Each row comes from the steps of one path. Every step used is in the known rows, and no mark comes twice. Write the path behind each row, first mark first.
Known rows
m-r-n-v: [-2.57  0.05  5.68 -3.93 -4.64  3.57  6.13 -5.12  6.75  0.43  3.33  0.05
 -4.25  3.01 -5.90  0.08  0.89 -0.46  0.95 -0.20]
x-m-v-n-r: [-2.55  1.78  5.20 -4.82 -3.29 -0.62  7.29 -0.47  6.15  1.07  1.29 -2.16
  6.91  0.84 -5.01 -4.36  1.23  1.14  3.13 -1.65]
v-n-r: [-2.74  0.82  1.28 -0.99 -1.36 -1.07  6.39  0.94  1.39  3.37  2.23 -4.08
  2.11 -0.38 -2.37 -5.23 -0.17  1.00  2.71 -1.30]
q-d-v-n: [-1.05 -0.89  1.48  2.60 -2.07 -7.13  7.46  1.01 -0.72  1.30  3.05 -5.47
 -0.46  2.01 -2.77 -3.07  0.18  1.28  0.75  0.00]
d-v-n-r: [-1.10 -1.19  1.31  0.63 -1.80 -2.62  8.00  1.01  3.49  2.88  2.19 -5.50
  0.93  1.40 -3.88 -4.58  0.01  0.38  2.16 -0.39]
x-m-v: [-3.23  2.08  5.52 -2.75 -3.67 -0.52  7.00 -2.37  4.23 -1.15  3.67 -2.62
  4.88 -0.30 -4.02 -1.32 -1.57  3.28 -0.82 -2.18]
n-v-m-r: [-0.91  3.31  3.62 -4.68 -4.29  2.91  5.88 -1.47  4.04 -0.12  5.10 -3.86
 -0.13  4.25 -7.76 -2.41 -1.22 -0.82  3.38  0.91]
r-m-v-n: [-2.36  3.81  3.39 -3.75 -1.69  1.48  5.83 -0.97  1.07 -1.08  3.21 -2.87
  4.02  1.94 -4.53 -0.25 -2.57  2.40  0.54 -2.19]
r-n-v-m: [-1.31  2.99  1.34 -4.28 -2.97  3.85  3.69 -3.21  2.95  0.30  4.64 -5.13
 -0.42  1.68 -5.30  1.27  1.69 -1.35 -0.14  1.26]
q-d-r: [-0.12  0.22 -0.89  1.21 -2.94 -5.62  5.61 -1.13  0.24  2.94  4.60 -2.73
 -4.63 -1.42 -2.00 -2.15  0.27  4.61 -0.60 -0.67]
v-m: [-1.41  4.31 -0.16 -2.24 -1.27  0.39  5.50  1.05 -1.90  0.29  5.12 -7.21
  2.58 -0.06 -2.45 -0.80 -2.53  1.75 -0.61 -0.85]
n-r-m: [-0.35  4.86 -1.67 -0.89 -2.57  0.98  5.22 -1.39  2.24  0.96  3.85 -0.23
  2.40 -1.18 -3.16 -3.42 -2.28  4.85  0.17  0.02]
x-m: [-3.27  3.47  1.68 -0.34 -2.52 -0.42  5.88 -2.07  2.01 -0.56  3.61 -3.31
  5.43 -0.87 -1.61 -2.18 -0.84  3.56 -1.78 -1.16]
x-m-r: [-2.49  3.62  4.41 -3.26 -3.63  0.42  7.87 -1.65  4.67 -1.34  2.94 -0.82
  3.90  1.71 -3.03 -1.99 -1.58  2.75  0.21 -1.68]
d-r: [-1.47  0.27 -0.36 -0.08 -1.81 -0.73  5.68 -1.82  1.79  2.70  4.44 -5.04
 -2.90 -1.30 -1.91 -1.02 -0.95  3.76 -1.74 -2.07]
n-v-m: [-1.63  3.05  1.10 -1.76 -2.82  2.02  3.94 -2.20  1.02  0.51  5.70 -6.29
  1.23  1.73 -5.98 -2.62 -0.86 -0.20  1.45  1.23]
d-q: [-3.15  0.82  0.78  1.82 -3.30 -3.97  5.99 -2.29 -2.11  2.46  3.94 -6.58
 -1.56 -1.23 -0.31 -2.98 -1.64  2.70 -2.59 -1.09]
r-n-v: [-3.17 -0.32  3.17 -1.12 -3.44  2.42  4.30 -5.32  3.94  1.14  3.99 -2.36
 -2.78  0.35 -4.29 -0.23  1.40  0.21 -1.11  0.43]

Write each row's path
[ 2.71  2.27  2.03 -4.58 -4.28 -2.96  8.76  0.96  3.27 -1.21  3.61 -3.07
 -3.50  3.97 -5.15  2.87  0.74  0.10  0.43  0.59] -> q-d-v-m-r-n
[-2.64 -0.38  4.98 -3.42 -2.51 -0.85  7.37  0.45  3.53  2.77  2.27 -3.20
  1.77  0.19 -4.91 -4.55 -0.66  0.94  3.51 -2.13] -> m-v-n-r
[ 1.80  1.99 -1.05 -3.97 -4.22 -0.78  3.07 -3.30  4.15  1.79  4.75 -3.44
 -5.26  1.79 -5.89  1.36  4.87 -0.12  0.56  2.27] -> q-d-r-n-v-m
[ 1.53  3.00  0.45 -2.31 -4.12 -3.10  5.30 -2.49  2.97  0.17  4.72  0.35
 -2.77  0.24 -5.24  0.24 -1.01  5.99 -0.32 -0.72] -> q-d-r-m-v
[ 1.84  2.25 -0.63  0.76 -2.89 -5.85  6.95  1.85 -1.21 -0.12  5.22 -6.71
 -0.25  1.45 -3.96 -1.29 -1.21  1.93  0.08  1.15] -> q-d-v-m
[-2.36  1.11  4.48 -4.37 -3.11  1.95  7.84 -1.99  3.56  0.08  2.87 -0.96
 -3.01  1.08 -2.29  1.87 -0.97  1.48 -1.16 -2.40] -> m-r-n
[-0.32  4.25  2.65 -7.51 -2.55  3.20  7.24  0.18  2.61 -0.89  3.52 -3.71
 -0.58  2.40 -3.55  3.49 -0.70  0.07 -0.16 -1.56] -> v-m-r-n
[-1.03  4.83 -1.01 -2.20 -1.21  1.01  5.25  0.06  1.69  1.36  2.31 -1.63
  4.43  0.61 -3.14 -3.82 -0.74  2.63  1.93 -0.40] -> v-n-r-m
[-1.52  3.91  2.93 -2.33 -2.81  1.45  5.90 -2.29  1.84 -1.53  4.71 -1.33
  2.01 -0.02 -4.60 -0.04 -4.34  4.68 -1.29 -1.84] -> r-m-v
[ 0.01  4.32 -2.88 -1.25 -1.66  1.56  4.56 -2.69  2.05  0.79  4.68 -2.59
 -0.75 -0.45 -2.84  0.54 -1.67  5.33 -2.27 -1.04] -> d-r-m
[ 0.80  3.07  0.87 -3.56 -2.98 -3.03  5.31 -0.97  2.34  0.63  3.22 -1.09
 -0.83  1.95 -5.24 -0.09  0.50  3.79  1.43 -1.12] -> q-d-r-m-v-n
[ 0.58  3.03 -1.24 -0.39 -1.80 -0.27  6.81  0.15  3.85  0.84  2.29 -3.09
  3.25  2.36 -4.77 -3.02 -0.65  1.85  1.48  0.57] -> d-v-n-r-m
[-0.20 -1.01  0.77 -1.01 -4.76 -2.27  3.59 -5.37  5.13  2.85  4.12 -0.73
 -7.63  0.51 -4.90 -0.14  4.58  1.49 -0.11  1.40] -> q-d-r-n-v
[-0.73  4.44  2.36 -4.98 -2.53  1.47  7.54  1.42  0.85 -0.56  4.58 -4.72
  1.15  2.47 -4.24 -0.55 -3.13  0.95  1.28 -1.45] -> v-m-r
